What can hang from each mark
k160: k447
k752: k297 k521
k297: k68 k447 k646 k956
k927: k956
k646: k297
k956: k927
k252: k297 k567
k447: k160
k68: k160 k297

In the rows, 128 means zero.
Known rows, with every way that one mark hangs from another
(k646 (k297 (k447 k160) (k956 k927))): [126 133 127  64 117 120  86 148 154 144 116 136 100 145 113 123 104 151
 154 147 181  76 102  60 187 130 126 164  96 137 144 123 113 207 136 142
 137 121 134 104 176 149 103 141 130 127  96 127  38 159 122  86 143 159
 138 117 152 184 116 134  90 105 117  60 139 123 141 120 123 128 152 114]
(k252 (k297 k68 k447 k646) k567): [123 140 145  92 112 139 144 144 106 160  99 122  93 110 137 146 131 125
 148 121 197  49  93 102 155 136 149 165 109 175 121 122 134 201 139 154
 120 129 141 150 194 171 108 167 130 128 163 173 186 142 159  98 153 171
 137 182 124 108 145 148 109 117 106  88 139  87 134 121 134  90 111 128]
(k68 k160 (k297 k447 k646 (k956 k927))): [119 123 120  49 152 108 102 147 158 149 109 129  94 132 146  81  84 188
 134 150 198  90 106  98 193 125 127 142  99 123 136 134 127 231 137 145
 146 161 117  89 172 176 100 154 142 134 103 169  67 151 149  58 126 140
 104 161 155 134 114 126  70  85 100  59 132 100 150 150 120 128 158 124]
(k68 (k297 k447 k956)): [123 139 127  71 112 114 124 145 128 149 112 105 109 113 128  87 118 122
 139 134 184 120 105  95 159 136 138 140 117 127 127 136 128 219 158 154
 127 126 109  89 155 155 101 131 131 123 147 153 110 147 138 109 142 175
 137 160 153 119 135 145 105  88 115  92 153 116 132 144 120 104 141 122]
(k646 (k297 (k68 k160))): [124 147 141 120 182 134 101 138 126 152 116 117 124 112 132  98 112 113
 130 119 139 123 110 100 148 149 108 140 121 162 148 117 121 175 133 149
 131 153 138  79 180 152 111 141 125 128  53 167  64 121 138  95 140 148
  98 166 153 162 109 129 105  76 124 136 128 122 150 141 135 123 135 144]
(k646 (k297 k68)): [129 159 143 113 153 135 107 140 125 153 121 107 122 115 121  96 132 104
 142 111 144 111 103  99 138 140 122 155 123 167 143 111 125 164 137 143
 116 149 135 117 175 153 115 130 110 138  82 155  90 122 125 100 148 167
 143 156 149 161 108 134 113  88 114 113 129 126 140 128 134 106 131 143]
(k752 (k297 k68 k447 k646) k521): [129 163 156  83 148 123 118 137 117 172 113  99 116 114 153  87 128 100
 136 110 183  85 111 106 156 117 118 201 135 188 148 127 140 180 129 156
 127 133 129 116 188 196 103 108 125 139 144 163 213 151 117  74 152 170
 154 213 155 177 120 139  63  53  88  69 155 118 121 103 142  99 122 130]
(k646 (k297 k447 k956)): [127 145 134  89 119 121  91 145 135 149 120 105 102 105 117 125 128 109
 156 145 175 106  98  86 163 134 129 164 113 154 144 131 128 200 149 143
 112 101 103  88 179 157 104 138 124 110 139 138  95 142 120 103 139 184
 161 162 146 136 117 145  94  97 115  91 157 121 129 137 134 106 133 120]
(k252 (k297 k68 (k447 k160) k646) k567): [123 134 144  82 117 138 149 140 104 161  89 140  93 128 141 149 117 142
 142 120 196  40  95  82 165 140 147 166  99 163 115 135 121 213 128 165
 137 126 161 139 194 168 103 160 138 125 148 164 174 141 152  96 156 154
 109 167 127 130 144 148  96 111 117  82 132  90 140 118 131 106 122 128]
(k297 (k447 k160) k646 k956): [120 127 135  58 158 103 116 145 121 149 106 141  92 140 132 111 126 162
 154 140 200  70 107  83 197 116 138 157 100 131 125 148 122 220 136 165
 142  99 119  94 170 163  93 132 126 113 168 140 121 141 124  88 140 166
 117 168 134 130 107 141  71  96 105  76 145  95 133 130 127 114 144 129]
(k927 k956): [123 146 144 103 123 104 114 139 101 134 129 121 126 148 119 153 143 105
 142 134 168  83 117 105 124 139 135 122 134 125 125 128 120 177 160 150
 130 127 129 140 148 113 107 114 106 130 118 142  97 127 129 115 153 169
 113 133 141  97 127 146 141 114 131 123 120 113 128 159 102 121 131 141]
(k646 (k297 (k68 k160) k447)): [125 146 140 111 181 144 108 139 133 161 112 108 114  99 143 110 107 115
 132 118 153 107  97  94 158 142 105 152 117 171 138 123 116 186 132 154
 123 140 127  74 209 164 106 143 132 121  85 169  79 124 135  99 141 163
  86 194 148 168 131 130  83  71 117 124 147 107 133 124 138 114 131 139]
(k752 (k297 (k68 k160) k447 k956) k521): [118 140 149  85 144 113  98 139 112 168 107 103 118 110 136  77 114 103
 129 120 172 124 115  88 161 124 102 173 152 174 154 136 135 217 141 170
 163 104 130  99 173 189  92 131 143 113 111 156 131 155 132  94 144 161
 113 211 164 187 137 132  61  35 108  96 174 120 121 129 133 115 121 122]
(k956 k927): [129 138 140 105 129 116 114 145 121 133 134 139 128 149 122 129 129 148
 147 124 157 106 121 108 136 129 141 136 129 130 130  91 121 138 147 135
 129 159 140 146 140 120 118 139 104 156  92 150  54 143 133 105 142 144
 140 103 142 139 124 134 142 127 120  88 124 119 145 122 110 133 126 124]
(k252 (k297 k68 k447 k646)): [123 144 145  97 152 127 127 141 114 162 108 114  92 102 141 107 133 133
 142 108 182  63  97 103 170 133 143 184 102 173 131 127 134 184 134 153
 113 142 129 120 201 178 102 139 120 132 168 159 181 137 153  99 145 176
 126 192 137 124 136 144 105  83 101  89 148  93 122 113 139  86 120 134]
(k752 (k297 k68 k447 k956) k521): [122 153 153  77 120 112 104 142 109 169 112  90 118 112 128  82 136  91
 139 116 178 113 114  87 159 119 114 185 152 180 154 132 142 205 147 163
 147 102 128 127 169 189  95 120 132 125 144 144 156 159 124 101 155 180
 149 198 159 182 127 140  76  48  97  78 178 125 117 117 133 100 116 118]
(k752 (k297 k68 k447 (k956 k927))): [127 141 138  56 130 115  85 147 127 164 120 105 105 125 120  66 131 117
 148 119 186 102 102  90 172 124 124 162 130 156 144 106 131 203 143 138
 132 142 139 153 156 180 101 134 121 141 109 133  70 166 134  95 146 168
 117 152 149 189 134 131  93  75  90  55 162 124 120  98 122 112 130 114]
(k68 k297): [126 148 134  96 110 120 135 138 121 144 122 113 136 130 135  94 116 116
 131 121 156 136 118 114 122 148 143 132 130 121 128 117 125 165 151 148
 126 160 123 103 144 127 114 119 118 148 100 164 124 132 138 105 145 150
 136 130 159 118 131 142 130 102 124 115 119 128 153 146 109 116 138 135]
(k160 k447): [118 156 145 107 126 121 125 136 114 136 127 103 131 132 137 113 123 111
 142 114 145 106 125 110 114 141 139 133 152 122 126  99 111 172 157 157
 112 129 113 136 178 121 114 122  96 139 158 147 117 127 125 128 161 156
 124 121 148 128 130 140 126 109 141 120 130 122 123 122 123 114 115 123]
(k646 (k297 k68 k447 k956)): [125 151 136  84 149 129  94 147 132 161 111  92  98  99 116  94 133 103
 152 125 171  95  91  86 180 128 117 160 109 174 145 131 128 214 144 149
 116 117 121 102 187 179 100 146 127 114 124 150  79 137 127 104 142 193
 139 183 143 163 108 137  86  81 102  92 165 117 124 125 140  95 132 129]
(k252 (k297 (k68 k160) k646 k956) k567): [114 121 137  87 133 112 113 145 101 151  92 140  85 123 122 117 119 150
 139 140 186  80 106  98 166 139 138 138 117 153 137 138 144 227 131 157
 151 122 142 139 166 183  94 176 140 117 102 177 129 132 170  89 136 148
 121 165 132  91 120 144 112  93 122 105 131  90 152 165 132 114 123 136]

Rows
[114 122 135  93 105 128 125 146 101 154  93 126  90 104 122 133 121 131
 136 128 184  90  97  83 160 141 130 139 126 161 126 132 131 234 149 164
 151 105 143 123 178 169  96 189 147 104 129 170  99 145 171 122 149 160
  94 180 134 114 157 146 112  96 129 113 161  92 132 142 124 110 110 120] : (k252 (k297 (k68 k160) k447 k956) k567)
[108 152 153  91 137 107  94 136 115 160 109  86 129 123 140  47 104  96
 119 117 150 131 131  89 137 135 102 159 179 156 161 123 128 227 145 171
 159 111 123 136 185 185  97 120 127 120 102 154 128 144 126 101 162 143
 112 178 171 184 123 137  70  30 123 108 157 132 118 135 135 117 117 124] : (k752 (k297 (k68 (k160 k447)) k956) k521)
[121 137 144  98 213 119 116 138 117 152 112 129 111 130 150  98 120 154
 134 113 159 101 112 118 165 128 119 140 121 147 131 125 126 183 130 157
 141 155 137  91 178 164 105 143 119 132  94 177  95 114 145  83 133 145
  88 182 133 134  97 128  88  78 108 119 124  92 141 138 132 125 132 156] : (k297 (k68 k160) k646)
[119 126 135  77  69 127 114 154 115 153 105 123  87 127 109 128 130 138
 153 125 192  60  93  78 171 131 143 151 115 166 131 108 132 218 150 144
 141 129 153 180 165 167 102 188 133 131 131 153  78 163 169 112 154 167
 136 134 130 134 149 145 134 123 115  64 159  98 134 120 119 105 110 105] : (k252 (k297 k68 k447 (k956 k927)) k567)
[108 138 134  67 188 110  84 146 144 147 111 113  98 143 143  51  95 178
 139 122 169  78 111  95 184 119 115 133 133 138 143 113 120 238 137 157
 147 152 133 147 192 183  99 153 116 138 104 159  30 129 142  77 149 140
  84 151 139 163  87 123  69  79 105  76 135  96 128 132 135 123 134 132] : (k297 (k68 (k160 k447)) k646 (k956 k927))
[123 130 126  67  94 104 104 150 138 139 124 124 116 149 113  81 110 148
 141 133 169 121 116  92 159 133 141 130 116 112 137 114 130 188 153 137
 139 168 132 132 133 146 109 141 119 149  79 152  57 153 146  92 140 149
 146 108 156 132 110 138 131 105 110  69 127 128 153 152 104 125 147 118] : (k68 (k297 (k956 k927)))
[122 127 125  52 113 113 127 143 125 150 103 121 111 134 127  85 103 138
 134 133 181 107 105  75 175 137 137 149 109 114 123 146 113 232 148 167
 147 125 128  85 164 152 100 127 135 120 140 150 106 149 133 109 146 161
 103 143 153 148 133 142  91  83 122  89 141 116 137 141 110 115 153 125] : (k68 (k297 (k447 k160) k956))
[118 115 130  59  75 115 117 150 124 143  95 161  76 152 118 160 107 182
 156 153 216  28 105  71 188 132 156 166  94 135 125 128 125 223 134 149
 148 113 148 160 169 162  98 167 138 125 142 140 120 168 150  79 143 147
 138 117 136 117 140 146 108 133 116  40 132  96 150 134 122 121 133 109] : (k252 (k297 (k447 k160) k646 (k956 k927)) k567)
[117 127 125  87 134 104 109 142 127 142 112 123 118 127 128  77 100 139
 123 134 163 145 118 101 155 147 127 120 130 109 133 136 127 206 150 157
 148 142 120  73 146 146 102 140 135 123  82 170  76 131 148 102 133 140
 107 143 159 107 123 138 112  73 128 123 129 120 151 174 110 128 147 135] : (k68 k160 (k297 k956))
[121 138 136  70 144 118 101 152 126 154 120 114 100 126 120  97 132 145
 152 115 180  91  96  86 191 109 123 149 120 155 131 110 125 205 151 150
 139 145 142 151 166 165 100 158 121 138 123 147  31 155 142 107 146 175
 110 154 131 166 122 129 101  97  95  66 170 100 120 107 120 115 124 118] : (k297 k68 k447 (k956 k927))
[118 134 146  77 134 112  88 144 130 165 112 114 115 126 131  75 103 131
 127 126 176 109 117  81 175 117  99 170 145 169 156 119 134 211 137 158
 169 130 141 126 173 188  98 142 140 132  76 149  83 167 138  82 144 148
 110 180 162 210 134 128  66  48 101  67 169 119 128 115 124 128 127 116] : (k752 (k297 (k68 k160) k447 (k956 k927)) k521)
[113 144 132  90 129 126 128 133 136 141 116  99 139 130 156  71  76 131
 113 120 142 127 127 111 114 159 123 122 150 114 125 115 106 206 147 161
 129 162 115  90 190 133 113 122 122 142 109 173 111 125 146 115 155 131
  83 133 168 129 131 137 103  77 145 132 116 124 137 145 119 124 133 131] : (k68 (k160 k447) k297)
[126 146 152  88  88  92  94 139 109 148 121 112 130 135 113 101 136  94
 143 133 170 140 131  95 129 131 132 177 155 143 159 124 143 172 149 150
 146  99 120 130 129 159 104 104 122 123 112 136 162 158 120 101 148 158
 186 144 167 147 123 147 106  61 116  92 149 143 139 147 118 119 124 121] : (k752 (k297 k956) k521)
[120 138 143 107 194 133 129 139 112 155 114 117 120 106 150 116 121 131
 129 111 154 105 103 105 161 130 111 138 133 157 120 122 115 192 143 168
 135 138 137  87 189 147 106 147 128 126 125 174  79 129 142 117 144 160
  64 192 135 155 139 131  89  76 122 132 154  94 120 118 127 120 119 140] : (k297 (k68 k160) k447)
[125 151 139  91 145 116  88 146 127 153 116 108 108 116 107  78 132 101
 149 121 153 112  96  88 163 135 125 152 119 159 155 126 136 197 144 147
 125 125 130 115 164 167 103 139 116 122  88 151  66 127 130  97 143 178
 152 150 144 152  91 137 105  82 107  99 146 125 139 148 137 102 137 140] : (k646 (k297 k68 k956))
[119 135 131  84 166 130  76 148 152 157 114 118  95 117 122  88  99 150
 142 134 168  96  97  75 194 126 106 151 107 163 148 117 124 220 134 145
 141 145 136  94 189 178 101 162 137 123  64 151   4 146 139  83 135 162
 104 170 147 187 111 123  76  80 108  79 157 111 137 130 133 123 139 125] : (k646 (k297 (k68 k160) k447 (k956 k927)))
[127 160 160  90 147 110 110 137 110 165 116 107 130 133 141  86 131 102
 135 108 170 105 121 111 141 123 126 186 138 175 157 120 144 168 127 151
 141 140 138 133 165 188 108 103 115 148 112 159 200 141 120  72 153 157
 163 188 160 167 109 137  82  59  91  73 134 125 138 121 139 107 127 138] : (k752 (k297 k68 k646) k521)
[122 121 122  42 100 114 113 147 147 148 110 131 107 150 123  91  90 168
 135 133 188  93 105  73 186 131 134 145 104 116 124 129 112 222 143 153
 152 154 143 109 159 150  99 134 135 143 106 146  58 163 137  94 145 145
 109 119 155 172 134 135 100  94 114  56 137 117 143 130 105 129 155 115] : (k68 (k297 (k447 k160) (k956 k927)))
[114 160 141 114 178 140  99 135 138 152 115  91 125 116 144  70  92 111
 125 116 131 106 110  99 131 151 106 140 138 161 145 110 107 200 135 158
 120 152 130 103 213 156 112 134 112 131  87 163  77 116 132 103 159 146
  87 158 160 171 114 131  87  72 136 136 128 123 134 129 140 114 126 139] : (k646 (k297 (k68 (k160 k447))))
[117 125 133  63 208 113  93 151 140 155 110 130  86 128 140  82 107 187
 144 131 194  75  97  93 208 107 116 143 105 153 135 126 130 230 132 154
 150 152 138 108 186 189  95 165 133 125 108 168  37 140 148  69 131 158
  82 185 128 159 106 123  61  78  92  66 153  83 134 122 132 122 138 131] : (k297 (k68 k160) k447 k646 (k956 k927))
[115 123 133  77 159 112  92 148 135 157 105 132  74 119 131  91 103 180
 134 130 192  62  95  86 202 124 130 166  98 157 142 129 134 221 128 151
 150 145 135 120 193 193  89 171 133 121 117 154  84 148 166  77 133 155
  95 175 139 140 126 132  90  74  96  64 151  87 131 128 133 109 132 125] : (k252 (k297 (k68 k160) k447 k646 (k956 k927)))
